Each row was made from one small tree. The marks that hang from a mark follow it in brackets, in alphabetical order. Every link used is in the known rows. Write each row's tree.
In the rows, 128 means zero.
Known rows
ruvig{bine{beme ruvulaz{gemis{mogamun}}} sipid}: [106  81 125 148 127  86  91 192 142 109  41 123 185 106 162 189 110  88
  77 191 112 112 126 112  92 168 207 151  92 174 117 125  57 126  71  92
  96  76 121 127 129 112  61 101 164 133 144 212 143  91]
bizile{fani{bine}}: [142 129 114 135 149 126 148 121 105 131 150 128 120 157  95  98 119 128
 140 131 117 103 123 126 110 139  87 153 171 111 145 130 126 148 137 131
 138 144 136 153 115 108 116 114 124 157 123 148 153 140]
bizile{dobi{kora} fani{bine{ruvig}}}: [148 163 114 127 175 138 189 124  97 122 131 145 121 176  93  52 100  96
 166 139 124  79 137 136 102 123  94 155 184  57 187 143 152 171 148 157
 126 145 169 189 107 106  97  93 121 149 121 152 148 148]
zalu{makib}: [116 134 107 139 114 132 121 122 135 128 121 127 122 120 126 124 139 152
 123 126 119 110 151 120 125 117 150 126 127 116 126 105 134 137 142 129
 135 131 120 120 151 135 134 126 130 103 116 111 141 132]
lozev{sugalo{fani{bine}}}: [133 142 135 135 153 128 154 107 104  96 170 139  76 177 110 131 162 102
 121 120 129  94 117 116  84 128  89 130 134 117 159 122 135 161 141 149
 153 167 118 162  64  87 115 111 121 163 122 158 171 123]
bine{ruvig}: [110 126 130 119 137 123 152 120 135 119 112 146 135 142 126 124 128 121
 133 144 125 120 131 106 118 124 154 132 115 117 122 122 131 148 118 134
 135 124 122 136 120 130 100 122 132 117 136 132 136 129]
beme{bine{fozeg ruvulaz}}: [ 94  98 113 117 141 129  87 150 125 136  93 127 159 138 169 125 133  88
 129 212 143 121 123 126  62 155 159 153  74 164 115 130 114 156 110 123
 155 120 127 136 114 162 114 115 111 135 135 177 132 140]
lozev{sugalo{fani{bine bizile{dobi{kora}}}}}: [138 182 148 132 187 134 175 137  95 107 185 144  65 212 106  89 145  61
 149 108 137  65 115 172  87 106  62 139 177  60 229 140 167 184 164 150
 137 182 173 205  64  87 108  98 118 176 112 148 187 124]
sugalo{fani{bizile} lozev}: [105 121 145 130 165 123 138 122 117  98 154 137  74 199 105 151 155  99
 108 126 130 114 122 143 110 106 107 143 146 100 181 133 141 170 143 127
 133 176 104 171  87 100  99 130 132 160 147 131 155 136]
lozev{sugalo{fani{bine{beme}}}}: [127 140 140 150 142 113 136 119 104  85 155 129  87 182 106 150 164  81
 106 137 137  92 116 107  69 141  99 148 122 129 154 130 129 177 142 140
 161 150 106 173  50  86  85 111 117 160 121 174 178 103]
lozev{sugalo{fani}}: [122 137 137 138 139 139 143 116 118  86 156 131  79 153 124 142 155 104
 101 118 136 106 124 127 106 116 104 122 118 113 160 133 136 154 134 144
 148 165 120 157  77 107 120 122 127 143 119 136 143 116]
ruvig{bine{fozeg} sipid{makib}}: [105 106 113 121 112 122 131 119 139  97  71 113 161 133 151 103 147 133
 106 187 160 101 145 137 122 164 178 124 120 123 101 134  78 100 134 129
  89 125 126  98 176 135  81 140 151 105  99 141 124 147]
beme{bine{fozeg ruvig{sipid}} lozuku}: [104 110 109  85 128 121 102 137 158 131  38 148 185 150 150 116 131 110
 127 233 166 106 146 112  63 141 208 149  59 163  87 136  90 132 104 134
 142 122 117 126 120 163  90 100 130 140 144 199 133 149]
fani{bine{beme fozeg ruvig ruvulaz} bizile}: [ 58 106 139 107 162  81 128 156 130  99  94 146 159 200 128 134 150  44
 149 228 137  84 105 101  29 172 155 193  95 143 131 109 115 210 101 103
 166 113 117 174  81 133  20 104 117 141 130 183 197 112]
ruvulaz{gemis}: [120 113 144 124 129 124 108 137 135 147 120 137 131 121 129 146 118 132
 102 126 115 122 114 121 138 135 138 136 125 136 131 124 107 138 108  91
 129 112 117 127 113 118 126 125 136 134 143 146 134 127]
dobi{bizile{fani{bine{ruvulaz}}} kora}: [144 134 125 123 151 133 164 161  97 100 133 120 126 161 120  76 104  78
 152 141 127  89 112 158  74 123  74 166 185  84 211 150 148 158 133 139
 118 151 167 176 108 112  97  99 125 149 107 152 141 139]
lozev{sugalo{fani{bine{ruvulaz{geva}} bizile}}}: [ 83 119 154 132 169 110 127 157 118 109 169 138  93 210 125 147 164  68
 108 170 106  83  78 143  44 142  91 160 126 120 181 102 122 187 120 117
 175 172 138 176  27  95  85 104 118 183 152 180 194 100]
zalu{ditu makib}: [102 149  89 143 108 137 120 118 138 137 143 108 109 103 125 110 132 178
 116 112 118 107 163 102 137 113 144 111 129 102 124  79 131 129 145 132
 125 140 115  98 154 150 140 128 142  96  95  99 141 141]
bizile{dobi{kora}}: [151 163 126 128 146 147 145 138 112 127 125 128 124 133 131  85 108 104
 148 118 138 111 140 160 130 115 110 127 154  84 177 148 150 133 150 150
 109 133 167 156 129 126 136 114 120 127 117 127 117 136]
fozeg{bine{ruvig}}: [105 118 129 127 133 127 133 118 156 140 118 142 137 164 149 118 121 111
 124 149 115 107 126 105 103 130 166 141 100 136 104 139 142 136 128 128
 137 125 119 151 114 125  97 137 137 111 148 158 133 124]
gemis{mogamun ruvulaz}: [156 109  98 135 135  98 129 131 127 144  99 134 154 110 137 164 122 126
 129 147 125 139 135 130 107 108 144 138  94 182 108 121 108 131 103 121
 128 127 123 127 157 107 142 125 147 156 133 137 132  98]
sugalo{fani}: [114 130 137 135 125 133 137 123 122 107 132 134  96 148 125 141 141 122
 107 121 141 119 136 130 115 124 112 133 130 117 146 126 128 148 137 134
 131 157 116 137 111 118 116 119 127 130 134 124 131 126]
sugalo{fani{bine{fozeg ruvulaz} bizile} lozev}: [ 79 101 137 108 184 107 130 124 106  79 136 141  94 221 122 142 172  57
 128 194 132  91 108 126  37 154 106 176 118 121 177 113 124 200 125 127
 157 173  98 182  62 102  64 113 116 171 145 172 189 147]
bizile{dobi{kora} fani{bine{ruvig{sipid}}}}: [157 162 103 118 170 136 196 132 103 101  98 145 126 170  97  45  92  97
 162 147 130  67 142 142 100 133 121 149 185  52 180 142 142 151 143 162
  94 139 175 186 112 105  83  87 139 154 115 165 146 150]
fozeg{bine{beme ruvig}}: [ 98 115 133 141 122 112 115 129 155 129 103 133 150 167 146 138 123  91
 111 166 122 105 125  94  88 141 177 159  88 150  97 146 136 151 129 121
 142 108 106 161 102 125  66 137 135 111 146 173 139 106]
sipid{makib{bava zoluk} ruvig}: [133 148 115 161  92 121 179  37 157 115 127  74 141 121 128  82 145 155
 110 137 105 143 138 108 139  90 158  70 125 137  42 118  77 109 141 152
  93 115  99  51 176 180 127 141 137  81 109  78 112 127]
dobi{kora}: [148 144 132 127 130 136 144 137 119 131 128 132 127 129 130 108 123 118
 136 113 137 118 135 148 129 118 122 130 144 107 160 144 139 124 136 138
 112 136 143 135 132 124 128 125 128 123 119 125 121 136]
bine{fozeg ruvig{sipid} ruvulaz}: [ 80  98 113  90 137 114 139 143 144  70  44 144 159 136 159 120 128  84
 131 219 143  98 130 107  63 170 195 151  76 135 108 112 105 149  89 133
 121 112 126 141 110 153  57 109 145 116 127 165 136 134]
dobi{bizile}: [131 138 138 114 125 132 131 138 127 117 126 124 133 138 134 118 117 118
 129 117 138 122 122 149 123 111 108 131 145 107 163 142 147 130 130 128
 115 136 138 139 133 123 125 124 133 128 120 121 119 129]
ruvulaz{gemis{mogamun{lozuku}} geva}: [129 102 125 150 107  92  75 144 153 191  82 152 190 117 145 197  95 155
  68 161  94 137 117 117 127 129 147 167  89 171 108 109  70 141  80  79
 148 109 101 120 100 119 137 123 135 157 180 174 141  82]
bizile{dobi}: [131 148 124 129 143 138 130 128 123 126 125 126 125 132 128 105 112 113
 138 134 127 121 132 140 131 125 116 126 138 104 146 131 140 137 141 139
 123 125 152 149 125 130 136 117 120 132 126 129 124 130]
lozev{sugalo{fani{bine{ruvig} bizile}}}: [ 97 145 150 122 179 113 180 122 116  96 173 161  75 221 100 129 168  80
 132 135 126  74 109 118  75 115 107 145 140  96 173 114 147 197 131 136
 164 172 127 184  53  89  71 105 129 165 130 154 204 117]
gemis{mogamun{lozuku} ruvulaz{geva}}: [147  93  98 151 109  82 100 134 144 169  71 149 194 111 151 196 109 149
  97 183 104 148 130 120  98 111 149 164  73 196  92 105  80 138  88 108
 154 131 114 125 123 106 150 123 132 167 160 164 134  79]
sipid{makib{bava} ruvig{bine{beme ruvulaz}}}: [ 85 100 129 193 112  99 140 105 147  83  98  65 169 119 146 127 144 111
  92 198 116 129 121  96  92 130 172  99 107 155  62 132  63 123 131 133
  98  91 113  73 155 162  66 130 121  86 102 134 121 116]
zoluk{makib{bava}}: [136 128 118 129 101 125 130  97 146 138 138 119 133 121 131 118 156 158
 109 123  97 132 137 110 136 131 150 103 138 119  77 124 106 109 134 145
 122 127 116 107 162 162 146 131 125 102 125 108 136 120]
lozev{sugalo{fani{bizile{dobi}}}}: [104 163 146 134 172 137 147 136 118  92 171 134  70 187 117 118 140  75
 121 119 134  86 117 163 110 104  83 130 147  79 196 135 158 180 149 136
 143 172 160 191  73 111 114 111 124 162 117 130 163 111]
bava{makib}: [131 129 109 130 111 123 139 114 130 118 126 113 129 114 127 117 146 141
 111 118 132 137 132 122 147 125 140 120 122 126 118 133 118 130 138 128
 141 128 118 120 141 138 125 136 134 103 115 117 146 138]
ruvulaz{gemis geva}: [109 107 152 122 122 123  82 144 141 173 120 136 153 132 134 152 118 143
  80 144 100 121 101 132 128 146 135 146 117 137 135 112  90 134 100  83
 142 117 116 125  94 113 129 126 130 144 168 167 128 118]
beme{bine}: [131 126 121 136 133 136 106 139 123 167 128 129 136 138 137 125 126 126
 126 147 132 133 129 131 113 120 145 128 115 145 120 138 131 134 135 128
 139 126 130 129 125 137 143 121 120 140 141 156 127 140]
beme{lozuku}: [127 120 129 118 120 120 110 132 147 128 105 127 147 126 129 138 132 125
 125 158 137 133 129 122 113 119 135 136 108 154 110 134 107 117 122 128
 145 133 122 117 123 140 130 120 118 135 137 146 128 123]
sipid{ruvig}: [116 139 125 148 135 123 147 112 133 116 115 104 141 122 119 121 118 136
 124 134 131 131 136 124 119 113 123 105 115 139 117 130 108 129 133 128
 111 114 121 105 122 131 125 128 135 135 122 115 125 131]
bine{beme{lozuku} ruvig ruvulaz{gemis}}: [ 75  79 151 119 123  92  93 167 164 102  52 138 174 128 140 178 124  72
  91 228 121 118 107  77  67 146 194 175  64 178 102 125  78 173  75  90
 169  83  98 138  70 144  54 104 125 124 159 195 148  93]
ruvulaz{gemis{mogamun} geva}: [130 112 135 131 127 103  80 146 140 193 109 137 173 130 136 171 110 139
  79 140 100 128 110 135 128 139 139 149 101 158 127 113  80 132  90  83
 134 110 111 121 112 113 130 125 147 156 176 167 131  89]
fozeg{bine{beme ruvig ruvulaz{geva}}}: [ 67  87 141 142 122 105  88 158 163 132  85 129 175 172 168 155 121  73
  89 220  99 106 101  97  47 163 187 177  61 165 100 129 111 160 111 110
 161 103 111 163  65 132  53 129 125 118 173 204 135  88]

Which tree is each row?
[116 137 127 113 155 128 137 100 105  91 152 142  94 184 123 124 170  93
 122 149 148  82 122 117  63 152  93 143 110 122 157 120 122 174 132 145
 165 172 109 166  66  97 101 114 116 158 115 167 174 134] -> lozev{sugalo{fani{bine{fozeg}}}}
[119 131 116 132  85 104 174  95 161  84  56 112 153 143 128 108 142 109
  98 184 132 117 148 100 116 133 218 126 110 132  67 125  89 136 126 142
  97  95  94 104 141 156  50 133 163  88 120 126 133  99] -> bine{beme ruvig{sipid{makib{zoluk}}}}
[ 98 102 119 134 101 106 115 131 140  89  58 102 176 135 147 122 148 112
  93 203 168 100 146 127 106 177 187 140 107 138  96 143  72 119 134 123
  93 107 113 109 163 134  52 140 146 105  96 157 128 129] -> ruvig{bine{beme fozeg} sipid{makib}}
[157 162 117 151 154 128 148 142  91 121 135 118 128 166  93  73 101  83
 147 137 133  84 133 147  98 139  78 168 184  80 189 157 142 169 160 143
 124 132 161 194 103 105  95  99 111 157 110 164 146 127] -> bizile{dobi{kora} fani{bine{beme}}}
[133 167 141 124 162 136 149 158 120 138 143 133 119 164 122  85 110  87
 156 116 137  98 126 183 132 104 100 136 172  72 197 146 160 153 152 130
 108 144 182 170 129 128 121 114 125 142 116 117 142 128] -> fani{bizile{dobi{kora}}}
[108 135 123 186  85 107 161  57 154 100 110  66 167 122 139 106 156 139
  90 159 105 138 150  95 126 110 184  77 118 148  44 128  50 111 141 149
  90 101  96  53 185 163  90 131 135  69 105 114 118 124] -> sipid{makib{bava zoluk} ruvig{bine{beme}}}
[146 102 107 131 128  95 106 136 131 170  99 136 176 123 142 171 122 137
 109 162 110 140 121 140  98 119 143 145  84 183 111 110  88 129  97 111
 140 130 124 124 136  99 145 126 143 167 157 156 125  89] -> gemis{mogamun ruvulaz{geva}}
[ 76  65 157 135 103  99  23 178 184 160  73 118 190 147 172 184 112  80
  55 232  98 112  83 109  52 166 177 186  51 207  94 135  68 138  90  67
 175  94 101 143  53 133  79 125 119 140 189 235 135  82] -> fozeg{bine{beme{lozuku} ruvulaz{gemis geva}}}
[116 129 104 102  87 119 174  43 166  92  73 120 161 141 152  73 158 132
 116 188 126 110 144 100 116 134 218 105 102 118  33 109  78 119 111 160
  95 122  96  82 177 190  77 131 149  67 111 118 122 138] -> bine{fozeg ruvig{sipid{makib{bava zoluk}}}}
[148 124 115 141 101 122 148  88 148 113 113 106 134 127 131  96 137 148
 112 145 132 122 118 127 142 127 165  99 144 116  63 125 105  88 136 145
  83 120 124  84 168 164 111 143 138 101 106 112 116 126] -> ruvig{sipid{makib{bava}}}
[120 145 139 130 194 124 151 114  97 106 168 140  72 225  91 120 147  81
 138 134 122  96 118 144  91 117  79 150 171  78 201 124 152 186 162 144
 136 175 125 196  73  81 103 108 119 183 146 154 180 146] -> sugalo{fani{bine bizile{dobi}} lozev}
[122 132 129 115 144 116 181 118 123  89  97 158 105 178 107 124 144 115
 127 152 137  87 135 103  80 144 149 140 134 104 132 108 121 151 126 151
 116 147 113 147  95 101  70  95 144 143 139 163 164 137] -> sugalo{fani{bine{ruvig{sipid}}}}
[114 161  80 144  77 140 138  60 154 136 157  99 111  95 141  88 152 186
 114  99  78 121 170  81 142  93 174  77 133 101  69  60 108 115 135 158
 116 145 103  66 189 186 155 114 138  55  96  89 129 147] -> zalu{ditu makib{bava zoluk}}
[115 148 149 131 170 118 156 128 108 108 187 143  67 207 102 133 166  88
 129 118 130  81 104 141  84 120  79 141 152 105 180 120 145 179 142 129
 156 177 134 176  62  88  97 111 126 174 123 149 197 117] -> lozev{sugalo{fani{bine bizile}}}
[ 66  88 131 130 126 109  91 162 130  84  75 118 173 127 170 151 147  73
 111 213 136 110 134 109  64 181 170 159  81 157 126 130  84 153 103 118
 140 110 124 138 125 132  62 114 118 107 120 184 138 125] -> ruvig{bine{beme fozeg ruvulaz}}
[129 125 110 135  83 125 173  51 186 118  97 114 143 157 161  76 142 130
 104 164  98 108 131  94 119 118 227  96 110 131  23 126 103  94 131 157
  89 119 103  93 168 175  85 145 158  64 131 134 121 124] -> fozeg{bine{ruvig{sipid{makib{bava zoluk}}}}}
[129 120 135 147 151 109 131 104  97  89 138 129  94 193  95 161 164  90
 105 146 130 112 125 100  71 141 110 159 131 126 156 131 123 175 150 145
 146 150  74 172  61  77  78 119 117 163 145 177 163 131] -> sugalo{fani{bine{beme}} lozev}
[100 139 139 104 153  94  89 147 134 129 103 131 167 193 115 115 138  62
 152 209 155  86 119 138  57 152 112 185 112 140 140 131 110 180 134 112
 161 129 137 172  99 134  73 100 100 165 128 183 183 117] -> fani{bine{beme{lozuku} fozeg} bizile{dobi}}
[ 70  70 151 126 119  97  74 163 186 126  58 135 175 150 163 175 115  63
  82 234 110 102 102  75  51 150 206 183  49 199  84 140  90 160  88  84
 171  84  97 153  66 142  49 116 130 118 173 221 148  91] -> fozeg{bine{beme{lozuku} ruvig ruvulaz{gemis}}}
[105 107 138 140 111 106  92 155 146 113  87 120 171 124 140 161 143 110
 107 178 135 128 142 109 101 137 161 143 102 162 114 145  81 119 122 125
 142 117 120 120 133 123  93 109 118 122 133 180 132 120] -> ruvig{bine{beme{lozuku}}}
[107 119 107  96 138 126 122 132 137 132  62 149 167 153 149 106 127 112
 130 203 157 101 143 118  79 150 200 142  81 136 104 129 110 143 112 135
 124 118 123 137 125 150  89 111 138 134 135 184 132 153] -> beme{bine{fozeg ruvig{sipid}}}
[ 94 115 116 173 101 118 176  67 157  89 107  70 156 110 158  96 153 130
 105 177  89 140 138  98 111 109 187  68 116 148  48 112  51 107 125 154
  91 107 113  47 180 177 104 122 136  66 113 110 117 136] -> sipid{makib{bava zoluk} ruvig{bine{ruvulaz}}}
[135 134 109 124  89 120 189  54 165  98  93 116 141 134 138  82 150 140
 115 160 108 124 137  97 135 112 216  90 128 113  38 110  91 107 122 165
  86 116 106  77 174 179  89 129 153  69 118 109 121 127] -> bine{ruvig{sipid{makib{bava zoluk}}}}
[152 161 115 138 152 153 156 140 103 120 135 121 118 140 112  62  89 106
 142 117 131  97 141 170 136 113  84 143 181  64 193 162 148 146 155 147
 112 147 179 177 129 125 132 111 123 139 111 125 113 141] -> bizile{dobi{kora} fani}
[ 82  85 143 106 132 110 109 168 156 119  52 149 168 132 150 152 110 110
  81 207  97 104  96 109  84 164 201 152  89 135 119  98  78 143  70  91
 128  94 124 133  73 127  72 107 150 136 174 197 135 113] -> bine{ruvig{sipid} ruvulaz{gemis geva}}
[ 82 104 134 135 133 101 131 153 139  86  81 129 151 138 139 152 130  70
 119 198 125 119 120  90  73 145 177 159  86 146 114 122 120 173 104 124
 150  95 114 151  92 143  53 114 126 113 135 160 143 100] -> bine{beme ruvig ruvulaz}
[125 178 149 134 173 144 164 146 108  95 171 137  66 188 121  98 136  63
 131 106 145  77 123 182 109  94  77 131 162  59 227 150 167 177 156 144
 128 182 177 199  77 107 115 109 124 156 109 124 156 118] -> lozev{sugalo{fani{bizile{dobi{kora}}}}}
[123 122 118 125 119 116 172 113 149 100  77 127 139 143 121 104 132 133
 116 171 146 110 132 116 130 131 184 124 126 112  92 128 115 121 133 136
  95 111 118 110 142 143  76 141 158 111 118 118 129 120] -> bine{ruvig{sipid{makib}}}
[ 91 137 146 132 176 116 149 158 111 101 146 137  88 198 117 118 136  60
 144 163 124  87 107 148  67 135  87 159 156  99 181 110 143 193 141 128
 143 155 157 183  81 115  86  91 113 163 136 151 184 120] -> sugalo{fani{bine{ruvulaz} bizile{dobi}}}
[ 46  78 152 106 126  96  69 161 151 124  56 142 194 148 157 167 126  76
  74 243 114 101  99  95  51 187 187 191  50 161 117 107  68 192  69  74
 172  88  92 152  58 135  43 113 123 126 168 209 143 101] -> bine{beme fozeg ruvig ruvulaz{gemis geva}}
[149 153 127 111 154 133 191 133 101 115 133 143 129 183 100  62 106 103
 156 120 133  81 128 143  95 109  87 162 189  61 205 152 158 166 138 145
 118 156 154 181 114 100  85  99 131 144 113 144 143 149] -> dobi{bizile{fani{bine{ruvig}}} kora}
[157  98  90 153 115  86 124 129 139 143  72 148 171  99 146 190 110 139
 119 167 119 148 141 112 106  99 151 157  82 197  90 117  98 140  95 118
 143 127 114 128 144 112 148 122 136 157 135 143 141  89] -> gemis{mogamun{lozuku} ruvulaz}
[ 82  90 116 108 131 122 117 160 137  75  57 127 167 119 177 128 137  96
 119 206 136 100 137 125  77 180 185 135  96 138 123 122  81 116  97 131
 105 120 143 126 142 133  78 107 141 113 116 183 129 149] -> ruvig{bine{fozeg ruvulaz} sipid}
[116 140 137 126 162 124 178 101 111  88 155 157  80 191 107 129 166  94
 124 135 127  86 121  94  73 125 114 136 123 106 154 115 137 177 131 155
 163 162 112 170  54  89  87 106 128 152 131 161 181 123] -> lozev{sugalo{fani{bine{ruvig}}}}
[ 92  91 134 138 124 127  81 152 158 152 117 120 155 154 176 138 117 100
  97 185  94 116  94 128  74 156 150 155  86 161 113 127 117 124 117 110
 150 125 130 144  87 131 109 136 126 129 169 185 126 108] -> fozeg{bine{ruvulaz{geva}}}
